In the rows, 128 means zero.
Known rows, with every step that occurs
E/J: [146 100 122 114 103 135 111 122 106 170 160 147  98 135 162 136 148 140
 108 109 131 104 130  74 124 156 120 158]
E/B/A/G: [142 152 113 128  95 102 120 173 106 177 187 150 132 111 146 131 158 170
 113 126 141 119 108  95 162 153  96 166]
R/A/G/Z/B/E/J: [141  72 121 116 116  89  94 175 103 147 161 155  93 133 132 134 144 135
 120 119 124  94 107  88 148 142 146 162]
A/B/E: [136   7 122 140 129 107 123 173  96 156 177 151 121 132 154 135 150 166
 122 110 145  97 134 105 135 147 119 181]
Z/A/G/B: [153  89 114 101 145 108 116 164 113 174 171 152 116 127 120 137  93 130
 131  99 120 124 105  94 139 136  77 174]
A/G/Z: [159  87 115 115 133 100 115 162 110 138 165 151 119  97 124 139 140 138
 119 106  93 111 104  89 171 144 125 170]
L/G/A/R/Z/B: [150 122 150  96 132  90 129 160 111 170 168 153 106 117 128 135 124 150
 142  82 123  97 123  73 162 165  81 175]
Z/B/A/R/S: [162  67 108 100  88 149 120 169 111 176 152 155 118 130 139 137 146 145
 133 123 168 163 109  83 155 143  90 147]
B/A: [145 139 142 117 129 114 124 157  96 176 161 146 137 114 162 134 137 151
 108 142 138 128 115  89 151 153 121 172]
L/G/A/D: [145 153 160 101 150  74 133 158 101 160 168 149 120 123 141 136 122 140
 118  93 117  82 123  71 154 164 100 185]
G/Z/B: [176  44  95  80 118 112 133 164 113 147 144 154 126 108 128 133 145 130
 119 113 155 170 108  90 153 151 121 142]
R/D/S: [140 132 187 105 124 108 106 133 107 160 156 147 112  91 138 133 139 120
 119  91 114  71 126  90 165 174 123 181]
A/B: [146   4 107 124 125 110 126 165 103 156 177 150 114 117 149 139 135 151
 119 102 132 103 146 105 133 149 121 178]
J/E: [148  60 111 111 136 115 126 166 106 143 157 163 113 126 158 133  99 165
 123 113 138 122 128  94 162 160 124 172]
Z/B: [163  52  91 101 108 162 126 157 115 156 154 154 123 116 136 132 120 143
 120 104 163 167 122  85 145 144  88 148]
Z/B/A/D/S: [161  97 109 107 115 135 124 167 104 178 154 153 133 128 142 137 138 133
 114 128 165 145 112  85 161 148  92 152]
D/S: [154 115 145 110 127 124 112 135 109 174 158 150 126 101 138 136 132 133
 113  97 126  92 125  89 160 169 113 172]
J/E/B/A/G: [144 101 100 124 116  98 127 187 106 161 174 164 123 130 156 132 120 182
 128 123 148 117 114 101 175 159 109 170]
L/G/B/E: [146 131 159 120 128  89 141 160 101 164 143 154 139 140 146 127 130 166
 122 116 134 118 105  72 159 169  98 171]
G/B/E: [149  53 150 109 114  77 134 166 103 154 144 155 149 133 156 127 143 163
  91 136 139 142 103  92 147 154  97 165]
J/E/B/A/R: [147  83  99 117 102  98 127 187 106 167 173 165 111 132 158 133 132 182
 129 124 153 119 120  99 171 165 108 165]
E/B/A/G/Z: [149 146 110 120  95  89 124 177 106 174 182 150 133 109 142 132 166 165
 115 128 143 125 103  97 165 154 104 162]
B/A/G: [143 146 136 133 132 116 117 165  98 170 170 147 134 110 151 137 135 154
 114 135 113 108 106  88 166 143 114 179]
G/B/A/Z: [153  75 144  97 105  67 142 176 103 172 150 153 161 123 155 132 122 143
  89 142 134 128 112 100 161 161  89 157]
L/G/Z: [159 145 139 103 138  94 137 151 103 157 146 151 122 117 133 132 135 143
 135 104 127 120 111  71 162 173 130 164]
J/E/B: [147  74  97 112 112 102 129 176 110 152 170 165 115 127 156 130 116 178
 124 111 155 127 125 100 164 165 111 165]
Z/A/G/B/E/J: [147  92 119 111 141 110 112 162 110 180 170 152 113 145 127 136 109 136
 133 102 128 114 100  90 135 135  76 172]

Rows
[160  84 100 107 111 154 129 168 108 173 153 152 135 122 145 133 127 147
 120 126 171 166 112  86 150 142  90 151] : Z/B/A
[161  41 107  92 142  84 124 166 105 171 163 151 109 137 132 138 145 128
 137 107 152 126 110 101 129 148 126 159] : G/Z/A/B/E/J
[138  23 138 108 137  73 125 175 104 162 186 148 123 126 155 137 139 156
 108  93 136  72 132 102 123 139  95 192] : G/A/B/E/J
[150  97  97 117 117  84 129 191 107 158 170 164 124 128 152 132 128 177
 129 126 149 122 108 102 179 160 118 166] : J/E/B/A/G/Z
[144 135 156  99 138  88 137 164 105 165 173 149 134 116 135 133 102 142
 126  77 122  69 129  80 161 169  84 177] : L/G/A/Z
[148  89 121 109 147 107 115 168 110 174 171 152 120 135 122 135 101 138
 132 103 126 121  99  95 140 135  76 176] : Z/A/G/B/E
[144 104 105 117 116  84 128 184 101 162 172 164 121 137 162 133 127 174
 119 131 157 121 119 100 171 165 115 168] : J/E/B/A/D
[135   9 119 143 119 111 119 163  96 165 176 150 110 148 161 136 160 164
 123 109 147  85 134  99 126 147 120 176] : A/B/E/J
[136 139 158  87 173  65 104 131 105 171 176 151 101 119 132 136 103 117
 135 111 130 132 127 100 152 163 106 168] : R/Z/A/D
[152  55 102 121 101 164 119 156 108 165 152 154 119 147 147 129 147 156
 123 111 178 148 109  79 138 142  87 146] : Z/B/E/J
[146  45 131  87 115  96 128 176 111 164 181 150 139 120 140 135 112 135
 105  81 147  81 127  98 146 147  62 164] : G/A/Z/B/E/J
[150 145 154 111 122  81 146 167 100 176 147 153 149 133 146 130 117 151
 120 121 131 109 111  77 168 174  93 165] : L/G/B/A/Z
[132  27 123 114 121  79 103 175  98 151 172 153  92 126 147 135 127 139
 115 115 131  88 145 104 126 151 154 176] : R/A/B
[147  54 129 109  94 113 103 144 110 173 169 157  75 125 133 138 166 149
 138 106 127 119 126  83 162 161  93 149] : A/R/Z/B/E/J
[152 136 132 122 135  97 121 171  99 165 163 148 136 107 145 138 145 147
 115 138 115 117  98  90 170 145 125 173] : B/A/G/Z
[147 113 122  91 153 103 113 150 101 175 175 149 102 136 132 140 108 112
 122 105 137 120 123  91 130 147  98 170] : Z/A/D
[146  73 135 132 122  94 119 170 107 145 161 155 136 120 136 134 137 161
 106 119 100 109  98  89 168 140  93 177] : A/G/B/E
[140  44 109 117 144 120 115 163 102 188 181 149 102 154 139 138 118 141
 143  96 159 104 125 101 111 139  94 175] : Z/A/B/E/J
[159 120 126 100 151  92 137 162 104 171 157 151 115 131 125 135 123 137
 151  94 138 115 114  80 149 166 118 168] : L/G/Z/A/B
[145  76 133 133 115  97 116 163 107 151 160 154 129 131 141 134 144 158
 107 118 102 101  97  85 161 141  94 173] : A/G/B/E/J
[132  90 133 119 125  93  92 167 103 142 170 153  93 115 134 135 120 137
 112 114 103  83 123  91 148 145 145 176] : R/A/G
[148 108 111 108 153 130 108 157 111 173 180 149 105 121 119 138  94 129
 140  91 120 115 111  92 139 135  86 177] : Z/A/G
[144  89 103 116 108  95 132 189 104 164 175 164 129 131 158 131 112 175
 125 120 160 113 122 105 175 167 105 162] : J/E/B/A/Z
[148  42 101 103 149 118 119 164 107 182 183 149 104 132 132 139  99 132
 142  91 148 117 133 105 116 141  95 177] : Z/A/B
[145 160 154 117 135  87 117 156  90 183 163 148 133 122 158 140 153 130
  99 144 129  97 115  88 165 161 124 174] : B/A/D/S
[144  63 144  80 129  76 129 171 110 155 187 148 141  97 139 137 101 130
  97  80 122  73 137 103 151 153  77 175] : G/A/Z
